Every row comes from one small tree of marks. The marks that hang from a mark follow it in brackets, in alphabetical order. Every link used is in the known rows. Which tree was each row made from?
Known rows:
lomun{lole vipe{duru}}: [ 0.28 -0.01 -0.08  0.14 -0.21 -0.16 -0.32  0.21  0.18 -0.22  0.16  0.08
 -0.13  0.00  0.00  0.14  0.30  0.17  0.22  0.10  0.09 -0.19  0.19  0.12
  0.04  0.00 -0.10]
fufu{piro{lole{gudim lafo}}}: [ 0.10 -0.06  0.03 -0.04  0.08 -0.06 -0.36 -0.04  0.13 -0.38  0.18  0.11
 -0.15 -0.12  0.12  0.18  0.02 -0.17 -0.03 -0.23 -0.09 -0.16  0.09  0.02
  0.04 -0.08 -0.01]
lole{lafo lomun{vipe}}: [ 0.25 -0.02 -0.02  0.12 -0.01 -0.14 -0.41  0.39  0.16 -0.40  0.20 -0.17
 -0.21 -0.21 -0.03 -0.01 -0.14  0.00  0.21  0.07 -0.23 -0.25  0.16  0.12
 -0.04 -0.20 -0.01]
gudim{lole{lomun{fefuvob{piro{fufu}} vipe}}}: [ 0.21  0.00 -0.06  0.05  0.02 -0.18 -0.24  0.04  0.22 -0.07  0.09  0.19
 -0.17 -0.18  0.09 -0.03  0.01  0.05  0.27 -0.09 -0.15 -0.23 -0.02 -0.02
  0.13 -0.14  0.04]
lafo{lole{gudim{fefuvob{piro}} lomun{vipe{duru}}}}: [ 0.12  0.11  0.10  0.20  0.13 -0.06 -0.23  0.07  0.03 -0.13  0.17  0.02
 -0.30 -0.18  0.01  0.06  0.03 -0.06  0.25 -0.08 -0.23 -0.31  0.17  0.02
  0.10 -0.17 -0.01]
fufu{piro{lole}}: [ 0.06 -0.02  0.05 -0.11  0.07 -0.04 -0.30 -0.14  0.10 -0.17  0.10  0.18
 -0.05 -0.11  0.14  0.15  0.13 -0.10 -0.03 -0.22  0.04 -0.10  0.00 -0.01
  0.03  0.03  0.00]
lafo{lole}: [-0.05  0.09  0.12  0.07  0.09  0.08 -0.29 -0.02 -0.07  0.09  0.00  0.12
 -0.15 -0.08  0.07  0.27  0.14 -0.04  0.02 -0.08 -0.09 -0.12  0.14 -0.01
  0.01  0.03 -0.01]
lole{gudim lafo}: [ 0.13 -0.12  0.00  0.17  0.10 -0.05 -0.29  0.17  0.07 -0.46  0.20 -0.15
 -0.26 -0.16  0.02  0.15 -0.10 -0.17  0.01 -0.11 -0.26 -0.18  0.27  0.14
  0.05 -0.23  0.00]
lomun{fefuvob{gudim} vipe{duru piro{lole}}}: [ 0.39 -0.17 -0.07  0.19 -0.21 -0.29 -0.34  0.19  0.27 -0.16  0.24  0.08
 -0.23  0.03  0.11 -0.13  0.28 -0.01  0.27  0.01  0.11  0.00  0.07  0.02
  0.03 -0.06  0.06]
lafo{lole{gudim piro{fefuvob{lomun{vipe{duru}}} fufu}}}: [ 0.15  0.11  0.11  0.06  0.17 -0.21 -0.31 -0.02  0.13 -0.13  0.20  0.07
 -0.34 -0.15  0.15  0.09  0.07 -0.24  0.14 -0.19 -0.25 -0.14  0.14  0.06
  0.07 -0.12  0.06]
lomun{vipe{piro}}: [ 0.20 -0.09  0.00  0.09 -0.17 -0.14 -0.23  0.12  0.14 -0.10  0.11  0.00
 -0.18 -0.20  0.02 -0.06  0.24  0.03  0.13 -0.10  0.00 -0.22  0.02  0.01
  0.03  0.03  0.01]
vipe{duru piro}: [ 0.00  0.02  0.13  0.17 -0.14 -0.02 -0.28  0.19  0.18 -0.25  0.26  0.04
 -0.25 -0.14 -0.01 -0.29  0.17 -0.12 -0.01 -0.01  0.14 -0.06  0.17 -0.02
  0.16 -0.11  0.26]
gudim{fefuvob{lomun{vipe}} lole}: [ 0.16 -0.18 -0.16  0.13  0.03 -0.12 -0.02 -0.25  0.23  0.25 -0.08  0.21
 -0.08 -0.30  0.18 -0.05  0.22  0.08  0.22 -0.25 -0.20 -0.14 -0.03 -0.06
  0.28 -0.08 -0.01]
gudim{lole}: [ 0.02 -0.02  0.00  0.07  0.03  0.01 -0.23 -0.12  0.10  0.04 -0.04  0.19
 -0.14 -0.19  0.08  0.07  0.10  0.04  0.04 -0.15 -0.08 -0.17  0.12 -0.06
  0.15 -0.07  0.07]
vipe{lomun piro{fefuvob{gudim} lole}}: [ 0.15  0.02  0.15  0.16 -0.05 -0.16 -0.40 -0.24  0.29 -0.05  0.33  0.28
 -0.25 -0.24  0.21 -0.41  0.11 -0.17  0.16 -0.28  0.01 -0.01 -0.13 -0.20
 -0.07 -0.02  0.36]
fefuvob{gudim lomun{vipe{duru}} piro{lole}}: [ 0.20 -0.27 -0.02  0.27  0.35 -0.32 -0.24 -0.14  0.31 -0.07  0.25 -0.24
 -0.07 -0.26  0.43 -0.12  0.32 -0.50  0.23 -0.32  0.19  0.35 -0.13 -0.06
 -0.19 -0.12  0.20]
fefuvob{lomun piro{fufu lole{gudim lafo}}}: [ 0.08 -0.15  0.01  0.07  0.37 -0.25 -0.23 -0.11  0.32 -0.26  0.26 -0.07
 -0.15 -0.26  0.41 -0.02  0.04 -0.59  0.13 -0.33 -0.08  0.27 -0.22 -0.03
 -0.07 -0.15  0.21]
vipe{duru piro{fefuvob}}: [ 0.04  0.04  0.16  0.11 -0.08 -0.11 -0.25  0.06  0.29 -0.17  0.28  0.08
 -0.24 -0.11  0.10 -0.35  0.16 -0.16  0.01 -0.14  0.01 -0.03  0.07  0.01
  0.15 -0.08  0.29]
vipe{duru lomun{fefuvob lole{gudim}} piro{fufu}}: [ 0.24  0.06  0.01  0.20 -0.35 -0.15 -0.43  0.22  0.30 -0.39  0.58  0.37
 -0.34 -0.03 -0.05 -0.38  0.11 -0.01  0.27  0.07  0.13 -0.11  0.07 -0.05
  0.18 -0.19  0.26]
lafo{lole{gudim{fefuvob{piro}} lomun}}: [ 0.03  0.10  0.13  0.18  0.22 -0.01 -0.17 -0.02 -0.03 -0.11  0.12  0.04
 -0.24 -0.19  0.05  0.14 -0.03 -0.11  0.19 -0.16 -0.27 -0.29  0.14  0.01
  0.09 -0.14  0.00]
fufu{piro{fefuvob{gudim lomun} lole}}: [ 0.15 -0.15  0.06 -0.09  0.25 -0.20 -0.31 -0.35  0.24 -0.06  0.18  0.10
  0.01 -0.13  0.35  0.05  0.17 -0.27  0.03 -0.45 -0.03  0.08 -0.15  0.00
 -0.06  0.01  0.08]
piro{lole{gudim}}: [ 0.11 -0.01  0.12  0.01  0.16 -0.08 -0.33 -0.14  0.06 -0.24  0.08  0.08
 -0.24 -0.08  0.13  0.13  0.04 -0.14  0.07 -0.11 -0.04 -0.03  0.08 -0.02
 -0.02 -0.06  0.10]
fufu{piro{fefuvob{lomun} lole{gudim}}}: [ 0.16 -0.11  0.07 -0.14  0.24 -0.17 -0.30 -0.30  0.21 -0.20  0.21  0.10
 -0.06 -0.13  0.26  0.06  0.12 -0.22  0.03 -0.40 -0.10 -0.04 -0.13  0.02
  0.01 -0.02  0.06]
lole{gudim{fefuvob} lafo lomun}: [ 0.21 -0.06 -0.01  0.21  0.15 -0.11 -0.19  0.21  0.13 -0.51  0.24 -0.14
 -0.29 -0.25 -0.03 -0.03 -0.29 -0.10  0.21 -0.08 -0.42 -0.33  0.25  0.17
  0.15 -0.35  0.00]
gudim{fefuvob lole{lomun}}: [ 0.09  0.00 -0.05  0.12  0.05 -0.05 -0.03 -0.17  0.18  0.11 -0.06  0.28
 -0.14 -0.28  0.08 -0.08 -0.02  0.13  0.21 -0.18 -0.28 -0.30  0.08 -0.03
  0.31 -0.15  0.02]
vipe{duru lomun piro{fefuvob fufu lole{gudim lafo}}}: [ 0.16  0.14  0.17  0.11 -0.17 -0.21 -0.59  0.02  0.46 -0.32  0.57  0.38
 -0.49 -0.16  0.15 -0.58 -0.04 -0.29  0.16 -0.10 -0.05  0.02 -0.03 -0.14
  0.08 -0.25  0.46]

Which tree is each row?
[ 0.14 -0.15 -0.07  0.20  0.09 -0.07 -0.10  0.07  0.12 -0.32  0.13 -0.04
 -0.24 -0.20  0.06  0.11 -0.10 -0.13  0.06 -0.17 -0.38 -0.22  0.25  0.16
  0.18 -0.23 -0.07]  lole{gudim{fefuvob} lafo}
[ 0.04 -0.02  0.05  0.16  0.25 -0.12 -0.14 -0.04  0.18 -0.31  0.13 -0.03
 -0.17 -0.21  0.27  0.07  0.02 -0.37  0.04 -0.23 -0.12  0.01  0.02 -0.02
 -0.02 -0.07  0.10]  fefuvob{piro{lole{gudim lafo}}}
[ 0.15 -0.08 -0.06 -0.01  0.10 -0.18  0.02  0.01  0.14 -0.05  0.10  0.10
  0.02 -0.04  0.20  0.10  0.11 -0.15  0.13 -0.15 -0.06  0.07 -0.11  0.12
  0.06  0.02 -0.04]  lomun{fefuvob{piro{fufu}}}
[ 0.12  0.12  0.16  0.13  0.04 -0.08 -0.46  0.17  0.05 -0.22  0.27  0.05
 -0.39 -0.13 -0.04  0.04 -0.01 -0.09  0.22 -0.03 -0.15 -0.30  0.16  0.00
  0.04 -0.19  0.08]  lafo{lole{gudim lomun{vipe{duru piro{fufu}}}}}
[ 0.16 -0.05  0.04 -0.06  0.11 -0.11 -0.33 -0.08  0.12 -0.25  0.17  0.12
 -0.05 -0.09  0.14  0.10  0.05 -0.10  0.09 -0.20  0.02 -0.10 -0.01  0.02
  0.00 -0.04  0.01]  fufu{piro{lole{lomun{fefuvob{gudim}}}}}
[ 0.00  0.03  0.04  0.02  0.20 -0.19 -0.17 -0.07  0.29 -0.15  0.13  0.15
 -0.15 -0.19  0.36  0.05 -0.01 -0.44  0.04 -0.25 -0.10  0.15 -0.12 -0.01
 -0.03 -0.04  0.12]  fefuvob{piro{fufu lole{lafo}}}
[ 0.06 -0.07 -0.15  0.18 -0.03 -0.03 -0.04 -0.12  0.25  0.10 -0.09  0.31
 -0.16 -0.25  0.16  0.04  0.01  0.05  0.09 -0.20 -0.37 -0.23  0.16 -0.02
  0.33 -0.13 -0.04]  gudim{fefuvob lole{lafo}}
[ 0.17 -0.09 -0.10  0.23 -0.01 -0.07 -0.15  0.09  0.16 -0.39  0.13  0.10
 -0.16 -0.08  0.08  0.28  0.03  0.01  0.13 -0.10 -0.25 -0.25  0.25  0.15
  0.13 -0.10 -0.13]  lomun{lole{gudim{fefuvob} lafo}}
[ 0.07 -0.13 -0.08  0.08  0.24 -0.20  0.07 -0.23  0.30  0.08  0.05  0.13
 -0.04 -0.27  0.38 -0.05  0.09 -0.33  0.15 -0.34 -0.18  0.17 -0.19  0.01
  0.13 -0.05  0.06]  gudim{fefuvob{lomun piro{fufu lole{lafo}}}}
[ 0.17  0.07  0.10  0.30 -0.20 -0.14 -0.42  0.00  0.34 -0.21  0.50  0.25
 -0.25 -0.14  0.09 -0.47  0.20 -0.07  0.19 -0.11  0.13 -0.06  0.08 -0.09
  0.06 -0.12  0.34]  vipe{duru lomun{lole} piro{fefuvob{gudim}}}
[ 0.22  0.04  0.05  0.20 -0.27 -0.20 -0.58  0.18  0.40 -0.28  0.54  0.38
 -0.40 -0.07  0.11 -0.49  0.03 -0.22  0.21  0.05  0.12  0.13  0.02 -0.14
  0.07 -0.23  0.38]  vipe{duru lomun{fefuvob{gudim}} piro{fufu lole{lafo}}}
[ 0.06  0.09  0.11  0.10  0.18 -0.07 -0.29  0.06  0.03 -0.01  0.14  0.09
 -0.16 -0.07  0.12  0.17  0.01 -0.14  0.20 -0.11 -0.14 -0.09  0.03  0.02
 -0.03 -0.07  0.02]  lafo{lole{lomun{fefuvob{gudim piro{fufu}}}}}
[ 0.52 -0.15 -0.29  0.23 -0.18 -0.43 -0.24  0.32  0.35 -0.38  0.20  0.13
 -0.15  0.03  0.18  0.29  0.13  0.02  0.35 -0.02 -0.18 -0.15  0.19  0.21
  0.02 -0.04 -0.24]  lomun{fefuvob{gudim} lole{lafo piro{fufu}} vipe}
[ 0.21  0.14 -0.01  0.22 -0.12 -0.17 -0.42  0.13  0.29 -0.30  0.43  0.19
 -0.25 -0.13  0.06 -0.25  0.05 -0.08  0.17  0.04  0.04 -0.02  0.24  0.04
  0.05 -0.21  0.20]  vipe{duru lomun{lole{lafo piro{fefuvob{gudim} fufu}}}}
[ 0.23 -0.08 -0.04  0.13 -0.03 -0.08 -0.24 -0.05  0.01  0.00  0.23  0.10
 -0.04 -0.13  0.01 -0.10  0.13  0.06  0.20 -0.06  0.09  0.00  0.03  0.00
 -0.04 -0.06  0.07]  vipe{lomun{fefuvob{gudim}}}
[ 0.14 -0.11  0.08 -0.22  0.26 -0.30 -0.21 -0.30  0.31  0.16  0.18  0.11
 -0.04 -0.13  0.36 -0.07  0.07 -0.30  0.11 -0.39 -0.16  0.23 -0.33  0.12
 -0.03 -0.03  0.14]  piro{fefuvob{lomun} fufu}
[ 0.22 -0.07 -0.18  0.16 -0.04 -0.20 -0.10  0.21  0.29 -0.34  0.18  0.21
 -0.01  0.06  0.23  0.29  0.08 -0.10  0.19 -0.06 -0.17 -0.02  0.01  0.15
  0.06  0.01 -0.14]  lomun{fefuvob{piro{fufu}} lole{lafo}}
[ 0.13 -0.17 -0.23  0.20  0.09 -0.21  0.00 -0.15  0.43  0.12  0.03  0.23
 -0.13 -0.37  0.35 -0.08  0.09 -0.21  0.22 -0.35 -0.35 -0.06 -0.10 -0.05
  0.27 -0.15  0.01]  gudim{fefuvob{lomun{vipe} piro{fufu}} lole{lafo}}
[ 0.32  0.03  0.12  0.00  0.18 -0.30 -0.46 -0.04  0.31 -0.38  0.23  0.03
 -0.33 -0.10  0.23 -0.05 -0.15 -0.16  0.24 -0.16 -0.37 -0.13 -0.02  0.05
 -0.08 -0.16  0.12]  piro{fefuvob lole{gudim lafo lomun{vipe}}}
[ 0.09  0.20  0.15  0.08  0.20 -0.12 -0.33  0.10  0.01 -0.29  0.18  0.04
 -0.37 -0.20  0.02  0.14 -0.13 -0.18  0.17 -0.10 -0.25 -0.30  0.22  0.05
  0.07 -0.19  0.05]  lafo{lole{gudim lomun piro{fufu}}}
[ 0.19  0.03  0.05  0.14 -0.23 -0.07 -0.36  0.01  0.17 -0.19  0.29  0.32
 -0.22 -0.13  0.04 -0.31  0.13  0.02  0.20 -0.02  0.08 -0.08 -0.08 -0.19
  0.03  0.01  0.25]  vipe{lomun{fefuvob} piro{lole}}
[ 0.08 -0.10  0.11 -0.04  0.05 -0.22 -0.22 -0.14  0.34 -0.02  0.24  0.14
 -0.16 -0.20  0.27 -0.23  0.11 -0.29  0.08 -0.37 -0.10  0.06 -0.24  0.00
  0.06 -0.01  0.24]  vipe{piro{fefuvob{lomun} fufu}}
[ 0.16  0.01 -0.02  0.23 -0.26 -0.12 -0.34  0.06  0.31 -0.32  0.43  0.37
 -0.32 -0.24  0.05 -0.24  0.00 -0.09  0.21 -0.15 -0.11 -0.23  0.01 -0.07
  0.13 -0.14  0.17]  vipe{lomun{lole{gudim{fefuvob} lafo}} piro{fufu}}
[ 0.04  0.14  0.10  0.01  0.19 -0.15 -0.25 -0.09  0.12  0.05  0.07  0.15
 -0.20 -0.15  0.22  0.15  0.08 -0.22  0.07 -0.23 -0.23 -0.05  0.04  0.03
  0.04  0.01  0.06]  lafo{lole{piro{fefuvob{lomun} fufu}}}
[ 0.19 -0.08  0.00  0.00  0.09 -0.19 -0.33 -0.09  0.28 -0.15  0.25  0.08
 -0.08 -0.17  0.19 -0.03  0.07 -0.13  0.07 -0.34 -0.14 -0.17  0.04  0.08
  0.06 -0.12  0.01]  fufu{piro{fefuvob{gudim{lole{lafo lomun{vipe{duru}}}}}}}
[ 0.08  0.14  0.12  0.25 -0.27 -0.02 -0.57  0.19  0.28 -0.35  0.44  0.24
 -0.39 -0.18  0.00 -0.51  0.07 -0.12  0.10  0.11  0.15 -0.03  0.14 -0.20
  0.07 -0.18  0.42]  vipe{duru lomun piro{lole{lafo}}}
[ 0.28 -0.24 -0.06  0.13  0.01 -0.22 -0.31  0.05  0.22 -0.27  0.26 -0.07
 -0.14 -0.17  0.13  0.03  0.26 -0.10  0.26 -0.17  0.02 -0.06 -0.08  0.04
 -0.01 -0.06  0.05]  fefuvob{lomun{lole{gudim} vipe{piro{fufu}}}}
